What can hang from each mark:
zuzo: dilopog fegi goza medutod pifep
kizofeg: tomug
fegi: kurur
kufe: teme
tomug: kizofeg teme
kurur: fegi
nebet: kizofeg medutod teme
teme: kufe nebet tomug
medutod: kufe zuzo

Every row comes from one small tree of marks. Brackets hold a mark, then the marks that hang from it, in alphabetical order. Every link used is in the known rows. Which tree was each row made from?
(in the rows, 128 means zero)
Known rows:
{tomug kizofeg}: [129 116 146 128 140 107 145 142 118 106 133 150 165 128 121 126 142 136
 134 123 109 133 136 128 121 143 127 116 112 134 105 142  94 120 114 111
 134 142 130 113 109  97 184]
{nebet {medutod kufe} teme}: [ 71 105 122 100 164  81 165 157 117 133 109 143 163  93 105 140 208 133
 131 163 170  94 146 136 125 126 134 131 135 127 106 136  98  99  98 128
 136  91 113 140 124  98 162]
{medutod {kufe {teme nebet {tomug kizofeg}}}}: [108  99 123 147 169 103 174 135 131 109 147 183 147 132  94 120 147 145
 138 132 155 130 132  94 104 141  78  94 174  97 133 174 115 113  70 114
 156  90 149 130 116  90 242]
{nebet kizofeg medutod {teme kufe tomug}}: [ 91  68 116 113 196  60 156 140 138 129 106 155 181 112 105 128 220 139
 143 119 142  76 107  99 115  99 144 136 160 116 111 195  87  86  55 116
 132 105 127 122 107  98 172]
{medutod {zuzo pifep}}: [114 116 125  94 134 149 152 123 115  96 143 151 126 152 113 113 130 139
 101 163 141 121 158 121 126 130 121 164  96 145 137 132 117 106 102 121
 152 163 121 165 161  78 184]
{medutod kufe zuzo}: [104  99 122 123 131 146 159 122 115 106 122 148 145 143  72 146 139 136
  98 176 143 123 151 132 101 139  92 132 120 111 136 140 105 120  87 118
 152 130  99 153 154  86 201]
{tomug {teme kufe nebet}}: [120 122 135 127 185 102 176 169 148 108 165 150 128 149  96 146 172 144
 154 111 158 140 148 127  99 123 109 115 155 104 135 153 115 101  71 129
 153  81 159 151 130  96 199]
{kufe {teme {nebet {kizofeg tomug}}}}: [146 107 140 124 212  80 165 153 133 130 161 180 146 128 138 104 131 155
 158 151 113 123 115 100 133 102 101 112 119 114 141 167 136 116 108 125
 130 119 145 144 137  90 188]
{medutod kufe {zuzo fegi goza pifep}}: [100 101 110  78 127 172 161 139 155  82 136 135 126 112  73 139 107 140
 106 162 167 155 216 131 132 164 124 181  90 142 192  96 127  90  80 102
 125 112 110 191 161  71 219]
{nebet {teme kufe}}: [ 96 110 119 112 175 106 157 173 123 106 143 131 146 129 104 143 173 119
 156 132 161  93 126 137 117 107 139 117 142 130 114 131  96 103  79 131
 151  96 139 144 112  83 176]
{kurur fegi}: [124 131 125 135 158 142 118 163 142 118 111 133 154 102 107 160 162 150
 143 135 128  99 148 141 133 119 131 156 115 116 100 119  91 103 126 115
 124 109 111 128 125  95 145]
{kizofeg {tomug teme}}: [141 123 153 118 185  96 165 171 141 130 142 172 132 138 137 131 137 151
 101 124  94 121 134 126 127 111  88 117 115 135  96 133 130 125 126 156
 137 114 123 142 160  72 165]
{tomug kizofeg {teme kufe {nebet {medutod zuzo}}}}: [103  87 147 102 181  69 181 139 134 120 145 158 145 137  88 125 198 124
 121 112 143 160 167 121 124 144 105 108 132  98 128 180 106 101  75 137
 125 101 131 127 123 104 241]
{zuzo dilopog fegi goza medutod pifep}: [124 119 157  59 136 175 145 179 213  70 171 140  99  67 160 123 127 128
 166 134 156 152 209 114 203 143 180 179  63 189 168  67 143 111 115  62
  78  85 147 161 115  53 157]
{tomug {teme nebet}}: [125 147 147 125 188 102 168 162 145 119 164 162 130 142 124 133 159 159
 137 132 142 147 150 132 111 139 105 129 143 111 126 140 122 105 106 138
 155  98 143 144 140  93 181]
{kufe {teme tomug}}: [110 113 128 137 171 127 158 142 148 113 139 176 134 157 134 120 137 148
 122 128 140  92 117  92 128 108 107 112 182 121 104 162 128 113 103 121
 162 106 140 139 120  81 174]
{medutod {kufe {teme {nebet kizofeg} tomug}}}: [119  91 116 150 182 101 171 130 133 114 142 183 156 138  90 123 149 166
 149 146 152 119 119 100  96 126  87 113 172  91 150 181 119 106  54 105
 158  95 144 142 129  91 221]
{teme kufe {nebet kizofeg}}: [141  95 129 141 178  95 154 148 138 108 159 144 154 127  86 138 161 148
 184 130 139 126 117 113  90 113 127 121 127 108 155 182  93 104  62  88
 133 111 155 141 118 110 197]
{zuzo dilopog fegi goza pifep}: [134 111 143  68 139 177 146 154 192  62 163 142 114  97 146 120 121 126
 162 127 158 140 207 123 171 153 185 183  80 173 158  71 122 109 110  82
  89 106 161 169 120  61 174]
{kizofeg {tomug {teme kufe}}}: [134 103 146 118 185  98 173 175 147 125 146 160 126 143 111 150 152 140
 113 105 108 117 131 124 114 101  90 100 124 129 105 147 125 122  96 151
 135  96 139 146 154  75 186]
{zuzo dilopog goza {medutod {kufe teme}} pifep}: [107  89 132  62 139 167 188 156 168  65 164 175 103  90 141 101 135 124
 157 152 185 141 188 110 181 135 151 142 100 185 159 100 151 144  83  71
  88  86 166 151 118  31 205]
{teme kufe}: [118 102 130 133 142 132 155 156 140 100 140 131 142 143  88 153 154 129
 151 115 143 102 129 121 103 107 127 114 138 130 117 150  94 112  80 101
 143 104 144 144 120  97 171]
{tomug kizofeg {teme nebet}}: [129 136 155 125 180  77 169 152 130 110 164 167 150 138 118 119 161 143
 131 116 126 169 152 135 118 160 103 116 129 109 122 146 111 112  99 138
 141 114 144 119 122  93 220]
{tomug kizofeg {teme {nebet medutod}}}: [111 124 157 113 183  56 174 149 133 129 148 168 154 115 124 115 195 142
 130 117 130 160 157 124 130 154 113 114 131 116 110 158 107 110 107 134
 126 107 139 115 119 105 201]
{fegi kurur}: [148 139 115 114 138 137 150 138 134 109 126 152 134 118 123 151 125 160
 145 165 128  95 120 131 113 119 137 123 123 118 104 148 114 104 143  80
 164 109 120 134 130  89 140]
{nebet {kizofeg tomug} {teme kufe}}: [128  76 124 109 208  66 161 167 118 121 136 153 167 115 110 131 164 136
 149 132 108 100  98 131 115  92 119 115 106 124 125 156 105 105  73 134
 126 121 125 136 133  78 186]
{medutod kufe}: [113 109 127 136 131 126 155 146 122 108 123 146 155 127  89 152 144 146
 128 152 147 117 138 133  92 134 108 122 131 122 121 132  99 119  89 105
 152 110 126 144 135  95 180]
{zuzo dilopog fegi goza {medutod kufe} pifep}: [113  98 142  67 121 172 158 174 205  70 159 143 107  58 129 138 130 130
 163 144 172 159 218 120 183 158 164 171  69 176 177  64 141 116  90  56
  80  72 145 165 122  50 180]

Write each row's tree:
[122 116 147 117 200  61 165 147 142 136 143 170 161 118 125 122 195 163
 136 135 129 141 145 126 119 132 122 145 130 105 131 167 112 101  98 127
 131 109 135 134 134 106 169] : {tomug {teme {nebet kizofeg medutod}}}
[109 105 141  79 186 142 173 124 163 105 163 166 116 111 144  93 160 112
 148 166 163 114 174  90 170 114 135 124 131 138 141 163 133 124 123 118
 101  92 141 147 114  76 208] : {kufe {teme {nebet {medutod {zuzo dilopog goza}}}}}
[147 127 134  49 133 181 153 167 214  74 165 144  87  54 157 134 115 137
 178 161 154 138 202 116 200 145 194 175  63 174 162  78 153 100 134  34
  91  69 145 157 120  44 145] : {zuzo dilopog {fegi kurur} goza medutod pifep}
[138 125 143 130 198  78 168 154 133 116 159 169 154 139 121 127 162 173
 143 136 126 156 134 140 106 139 114 139 131 102 142 151 117 107  91 125
 147 117 142 134 138  93 184] : {tomug {teme {nebet kizofeg}}}
[130 112 132 126 196  93 159 144 129 119 167 172 150 133 127 109 139 156
 167 150 135 129 124 114 127 115 119 125 135 108 142 162 126 110 102 112
 139 119 148 144 116  98 186] : {kufe {teme {nebet kizofeg}}}
[104 107 142 141 164  99 166 156 151 119 151 181 134 103 107 120 151 145
 142 139 145 145 135  92 137 134  85  94 151 111 133 164 135 117  75  91
 142  73 133 124 112  80 220] : {zuzo {medutod {kufe {teme nebet {tomug kizofeg}}}}}
[126 119 150  64 133 168 157 158 181  70 165 158 101  90 160 100 137 125
 159 145 152 133 184 107 179 130 171 162  74 211 144 109 137 142 112  69
  86 111 159 142 118  44 166] : {zuzo dilopog goza medutod pifep}
[117  87 134 148 147 114 151 136 140  98 122 162 155 150  87 137 159 130
 130  87 125 111 115  89  95 124 110  96 161 114 104 185  87 108  60 104
 148 110 145 116 107  94 219] : {teme kufe {tomug kizofeg}}
[139 115 149 120 202  89 175 179 155 127 163 162 118 137 108 134 153 142
 134 111 118 128 135 112 107 103  83  99 128 116 128 158 127 115  91 147
 137  81 145 155 155  79 198] : {kizofeg {tomug {teme kufe nebet}}}
[113 104 134 132 170 110 160 134 132 111 134 181 149 149 130 107 137 138
 121 114 124 113 121  94 133 124 104  99 169 118  98 167 120 112  98 118
 148 120 140 119 106  84 203] : {kufe {teme {tomug kizofeg}}}
[114  81 132 109 128 166 152 105 132  88 128 162 137 138  94 141 149 120
 120 178 147 119 155 135 121 145 112 121 116 111 127 125  98 136  87 113
 130 125 113 144 140  71 208] : {medutod kufe {zuzo dilopog}}
[ 98  81 135  94 140 149 171 140 163  79 154 200 106 112 141 115 157 134
 146 147 177 119 153  95 165 127 128 131 133 154 131 117 144 131  71  80
 124  92 164 145 123  43 193] : {zuzo dilopog {medutod {kufe {teme tomug}}} pifep}
[159  91 138 137 193  84 153 156 142 121 155 154 147 120  96 129 146 147
 172 126 110 119 110  97  92  93 103 107 106 114 152 190 107 110  69 108
 122 113 146 148 139  99 201] : {teme kufe {nebet {kizofeg tomug}}}
[ 65  84 123 101 169  79 167 116 113 125  98 167 169 111  93 119 204 122
  87 154 146 105 143 105 120 148 101 124 152 104 104 174  93  96  73 143
 148 113  91 121 125  86 229] : {nebet {medutod kufe zuzo} {teme {tomug kizofeg}}}
[105  54 128  80 212  58 164 142 119 138 112 151 164 107 103 124 195 123
 115 153 113  92 125 114 133  87 119 128  99 119 124 184 105 100  82 150
 105 127  93 139 144  85 188] : {nebet {kizofeg tomug} {medutod zuzo} {teme kufe}}
[121 116 152 113 190  70 180 165 151 147 135 173 130 107 116 133 176 154
 113 136 124 128 147 111 114 120  76 111 123 117 115 163 129 115 107 149
 126  77 129 152 163  87 193] : {kizofeg {tomug {teme {nebet {medutod kufe}}}}}
[ 87 105 128  91 139 126 164 188 170 104 155 155 117  89 115 143 134 150
 141 144 176 149 188 126 173 138 130 154 106 138 165  71 154  89  89  82
 132  78 137 172 134  76 164] : {zuzo fegi {medutod {kufe teme}} pifep}
[ 77  84 130 110 178  66 161 146 136 121 114 153 165 112 105 128 217 113
 130 105 153  85 125  94 126 112 133 105 166 124  87 186  84  91  70 126
 133  93 132 115  94  96 200] : {nebet medutod {teme kufe {tomug kizofeg}}}
[133  66 149 104 198  52 172 155 135 146 112 170 166 120 116 136 192 152
 115 109  98 116 123 115 121  97 117 122 109 124 110 180 113 107  90 132
 102 111 123 132 144  94 166] : {nebet {kizofeg {tomug {teme kufe}}} medutod}
[125  51 147  91 200  67 170 133 131 144 110 167 160 133 101 129 187 145
  91 133  96 119 136 117 127 101 100 129 104 111 123 193 120 111  85 146
 105 128 100 137 160  86 187] : {nebet {kizofeg {tomug {teme kufe}}} {medutod zuzo}}
[142  83 153 111 183  63 146 142 137 152 104 165 172 100 132 125 171 160
 119 144  84 101 109 103 128  97 122 131  86 142 106 184 106 116 124 115
  97 141 107 128 144 103 140] : {nebet {kizofeg tomug} medutod}
[101  87 150 102 148 147 152 176 195  98 154 154 122  80 133 156 147 125
 165 149 162 138 178 131 193 139 142 114 122 121 139  71 143 117 100  82
 107  54 134 145  97  69 166] : {zuzo dilopog fegi {medutod {kufe teme}}}
[104 121 136 148 159  97 152 132 163 134 121 165 140 107  99 136 188 154
 138 142 150  98 132  69  91 125  96 125 164 108 119 202 101  97  80 104
 154  79 131 144 134 108 190] : {teme {nebet {medutod kufe}} tomug}
[152  95 148 118 198  74 167 156 130 131 133 177 161 139 130 130 142 170
 108 129  79 133 116 136 121 116 101 129 102 120 115 149 126 121 103 142
 125 137 121 132 158  77 171] : {nebet {kizofeg {tomug teme}}}
[131 116 162  91 143 168 152 159 193  87 156 147 115  84 154 118 138 121
 159 149 133 127 168 112 177 129 158 129  89 181 123 118 126 149 125  76
  83  89 136 123 102  53 157] : {zuzo dilopog goza medutod}
[133  73 143 113 194  76 160 129 144 138 140 153 147 110  88 125 177 140
 142 145 111 113 129  84 111  94 102 120  99 112 152 218 109 105  80 116
 109 116 117 150 149 106 204] : {teme kufe {nebet {kizofeg tomug} {medutod zuzo}}}
[101  62 120 116 170  77 170 132 110 132 102 169 181 110 107 135 185 155
 138 155 148 111 131 123 127 120 127 130 134 114 128 167 107 110  86  98
 121 114 127 131 121 103 173] : {nebet kizofeg {medutod {kufe teme}}}
[125 102 142  57 142 188 146 131 177  66 161 142 108 116 129 114 114 117
 131 152 153 145 214 123 172 153 162 184  74 160 166  88 127 106 106 103
 101 128 132 175 139  59 196] : {medutod {zuzo dilopog fegi goza pifep}}
[120 119 138 141 185  99 157 139 143 113 159 183 139 140 128  97 142 140
 146 120 132 126 125  81 125 128  96 102 174 103 119 179 119 109  91 118
 152 107 151 126 109  91 224] : {kufe {teme nebet {tomug kizofeg}}}
[109  84 137 107 201  73 179 136 137 129 144 159 151 140  88 133 201 146
 134 129 143 141 151 124 115 123 116 132 133  90 147 187 111  97  65 127
 129 105 131 141 141 100 207] : {tomug {teme kufe {nebet kizofeg {medutod zuzo}}}}
[152 141 119  94 149 164 148 165 184 100 137 120 127  85 121 154  98 156
 153 149 130 124 176 127 146 146 161 152 108 130 148 113 129  85 144  69
 132  72 114 160 123  84 148] : {zuzo {fegi kurur} goza}
[ 82 109 138 109 181  64 151 143 131 133 109 166 170 107 132 113 208 126
 116 126 135  90 126 102 137 128 134 127 151 127  80 168  92  94 100 133
 136 111 115 111 105  96 177] : {nebet medutod {teme {tomug kizofeg}}}
[130  82 140 113 181  75 159 122 129 144 126 170 156  96  92 121 168 153
 123 178 109 126 137  98 104 119  85 132  90 105 151 199 110 110  91 120
 111 126  97 150 163 103 207] : {teme {nebet {kizofeg tomug} {medutod kufe zuzo}}}
[111  82 113 114 191  82 156 157 108 105 133 138 174 124  97 139 176 137
 165 138 143 110 113 143 112 114 147 130 129 117 134 149  92  96  62 120
 137 121 135 130 110  87 178] : {nebet kizofeg {teme kufe}}
[114  65 130  94 210  46 163 162 125 141 116 153 173  93 117 128 203 132
 143 133 117  85 109 113 130  84 137 118 108 133 113 179 100 102  85 134
 105 110 117 130 126  92 168] : {nebet {kizofeg tomug} medutod {teme kufe}}
[135  90 145 125 181  62 158 143 134 146 125 166 162  85 105 127 174 161
 146 159 113 120 121  99 104 114  96 124  99 118 142 194 106 110  92 106
 109 111 120 140 152 110 188] : {teme {nebet {kizofeg tomug} {medutod kufe}}}
[ 84  89 122 126 158 107 169 132 137 135 105 175 151 123 108 136 183 143
 115 140 163  89 134  94 124 113 109 114 177 120 103 176 112 109  91 111
 143  81 130 136 122  93 179] : {nebet {medutod {kufe {teme tomug}}}}
